In the rows, 128 means zero.
Known rows, with every step that occurs:
kolod fofe: [136 150 126 154 121 148 113 149  91 113 133 108 133 149 153 140 125  95
 136 133 161 127 146 116 130]
kape bokub gikuf tamuf: [122 143 115 174 173  61 157  80 121 110 157 143 164 114 125 172  61 114
  96 124 150 121 152 153  86]
kolod dakib tamuf gikuf bokub kape: [ 65 168 106 183 140 104 153  52 167  59 103 121 120 108 117 108  90  35
  71 123 111 128 112  90 120]
gikuf fofe: [ 77 124 124 102 140 151 119 101 119  72 137 105 118 137 142 115 155 143
 120 150 151 128 144 105 146]
kape bokub gikuf fofe kolod dakib: [ 65 165  62 148 162 109 157  53 140  90 148 125 180 156 176 136  80  96
 104 168 155 114 140 144 143]
fofe sareruk: [117 114 150 118 123 142 140 138 148 128 117 144  92 149 134 148 124 145
 146 144 140 111 163 122 135]
dakib kolod fofe: [141 148 123 176 137 139  87 152 103 131 136 137 114 140 129 118 127 103
 135 135 151 125 147 103 111]
kolod fofe sareruk natenef fele: [130 192 112 119 154 122 131 135  92 155 141  98 128 133 115 237 117  98
 150 156 199  85 138 111 144]
kape bokub gikuf: [108 112 117 174 135 102 139  67 147 112 166 139 145 128 153 158  63  89
 101 132 135 127 153 159 117]
fofe kolod dakib fele: [133 176 112 128 131 111 160 139 152 131 116 101 149 106 177 126  93  74
 167 137 161 129  75 129 139]
bokub gikuf tamuf: [119 167 113 147 194  89 163 104 109 104 142 141 149 124 120 167 101 144
 108 105 138 118 134 127  92]
kape bokub gikuf fofe: [ 59 109 111 143 151 126 129  45 136  58 168 116 134 133 161 141  95 108
  98 155 157 126 165 131 135]
sareruk natenef fofe: [ 95 149 138 143 155 173 128  84  91 108 160 108 149 105 138 168 155 137
 121 137 151 138 142  90 184]
bokub gikuf fofe sareruk natenef: [ 55 141 133 116 170 180 135  68  99  80 153 130 108 151 136 199 129 154
 113 165 161 110 172 121 184]
kape bokub: [132 100 125 161 104  95 121  97 144 135 141 132 144 115 133 136  77  91
 112 153 142 135 149 156 121]
bokub kape: [ 96 139 106 156 113  97 123 109 159  70 134 135 142 142 115 114 103  82
 123 129 128 126 135 117 135]
sareruk fofe kolod: [126 155 104 124 156 130 125 112 130 117 158 135 173 142 152  92 131 127
 131 124 139 129 141  82 133]
gikuf fofe kolod dakib fele: [ 97 173 106 108 140 129 155 118 144  91 121  84 143 110 186 117 110  86
 161 154 179 130  87 110 151]
fofe kolod dakib tamuf gikuf bokub: [ 90 173 114 160 174 123 153  56 149 118  92 115 119  93 134 108 118  80
  77 122 111 136 109 103 122]
kolod dakib: [124 161 103 132 130 128 163 135 120 144 117 135 156 148 143 144 106 112
 122 141 126 111 100 130 132]
kolod dakib fele: [138 157 134 128 114 124 164 148 137 128 118  99 131 101 171 141  87  71
 159 132 160 128  69 122 132]
dakib fele: [142 126 159 123 114 122 134 145 144 115 128  94 108  82 158 130 108  87
 163 122 160 143  91 119 130]
natenef fofe kolod dakib fele: [113 175 119 135 143 132 164 120 150 111 135  88 154  96 198 127 115  81
 172 131 174 138  87  92 154]
natenef sareruk fofe kolod: [110 156 105 133 170 136 117 112 143 104 138 130 128 147 150  83 150 139
 148 126 150  94 159  67 139]
fofe kolod dakib tamuf gikuf: [ 96 215 101 177 131 130 167  80 139 137  86 126 118  90 149 137 117 112
  76 106 119 128 117  79 131]
tamuf gikuf: [105 149 132 165 133 160 130 109 105 118  83 111  92  95 139 147 125 105
 104  96 133 122 118  91 103]

Rows:
[123 156 141 159 144 169  97 129  81 142 134 149 104 144 112 184 120 124
 132 167 165 113 172 116 160]
dakib kolod fofe sareruk natenef
[ 91 171 109 146 172 152 121  73 109 114 156 110 169 114 143 143 157 137
 132 139 152 141 152 101 188]
sareruk natenef fofe kolod
[108 188  80 136 167 135 152 120 134 121 126 136 154 162 163 105 124 120
 140 138 147  80 127  78 140]
natenef sareruk fofe kolod dakib
[ 89 107 115 142 149  92 117  83 168  51 138 127 139 141 104  89 102  53
 117 143 124 133 128 130 123]
gikuf bokub kape
[ 84 222 102 182 151 152 160  78 137 111  95 123  97 100 160 118 132 119
  88  99 134  94 132  23 135]
natenef sareruk fofe kolod dakib tamuf gikuf
[108 193 119 138 154 145 159 104 120 119 141  86 169  88 181 160 110  82
 161 146 179 138  84 102 184]
sareruk natenef fofe kolod dakib fele
[ 93 223  97 156 149 130 166  62 133 138 155 126 174 104 142 149 139 141
  92 147 127 139 135  88 204]
sareruk natenef fofe kolod dakib tamuf
[ 93 113 158 127 136 169 144 115 144 102 139 128  97 140 161 149 152 150
 153 137 151 119 179  74 153]
natenef fofe sareruk
[ 67 142 127 180 141 106 127  48 171  50 113 117  99  94 107  99 105  49
  75 113 113 141 131  85 119]
dakib tamuf gikuf bokub kape
[115 133 135 130 154 155 123 127 128  98 143 127 103 142 144 104 147 134
 141 123 148  88 152  54 129]
natenef sareruk fofe
[ 51 188 117 145 134 164 156  67 115  81 100  99  98  97 157 138 141 125
  68 128 137 125 126  55 145]
kolod dakib tamuf gikuf fofe
[121 207  91 140 132 110 170  96 153 140 158 146 175 128 152 103 118 130
  90 136 115 131 129  73 154]
sareruk fofe kolod dakib tamuf
[ 85 202  88 126 137 115 161  74 156 110 136 126 151 129 147 107 137 146
  92 156 126 129 137  95 170]
gikuf fofe kolod dakib tamuf
[120 185  80 128 153 129 160 120 123 132 144 141 195 160 164 111 109 108
 125 139 136 115 111  93 135]
sareruk fofe kolod dakib
[ 46 170 134 135 127 176 167  85 135  85  91 119  67 123 161 159 134 142
  92 144 146 107 159  56 150]
kolod dakib tamuf gikuf fofe sareruk
[ 69 208 121 114 162 134 146  69 116 120 121  91  85  80 106 227 143 128
  94 142 179  95 138  59 157]
dakib tamuf gikuf fofe sareruk natenef fele
[ 68 186  78 162 142  90 169  31 172 101 162 135 163 126 165 129  87 115
  73 159 133 129 154 121 163]
kape bokub gikuf fofe kolod dakib tamuf
[ 50 195 132 138 140 187 158  63  96 103 104 120  95 113 133 203 131 142
  77 163 153 110 154  75 191]
kolod dakib tamuf gikuf fofe sareruk natenef
[ 61 193  76 135 162 156 149  85 108  94  89 105 141 137 165 129 129 110
 109 139 154 113 114  93 137]
tamuf gikuf fofe kolod dakib
[ 51 117 135 107 159 168 145  87 143  62 142 134  85 164 162 155 133 154
 130 148 152 107 181 103 147]
bokub gikuf fofe sareruk
[123 181 115 129 151 130 156 135 151 108 126 101 129 115 188 107 105  82
 176 133 179  99  94  74 143]
natenef sareruk fofe kolod dakib fele
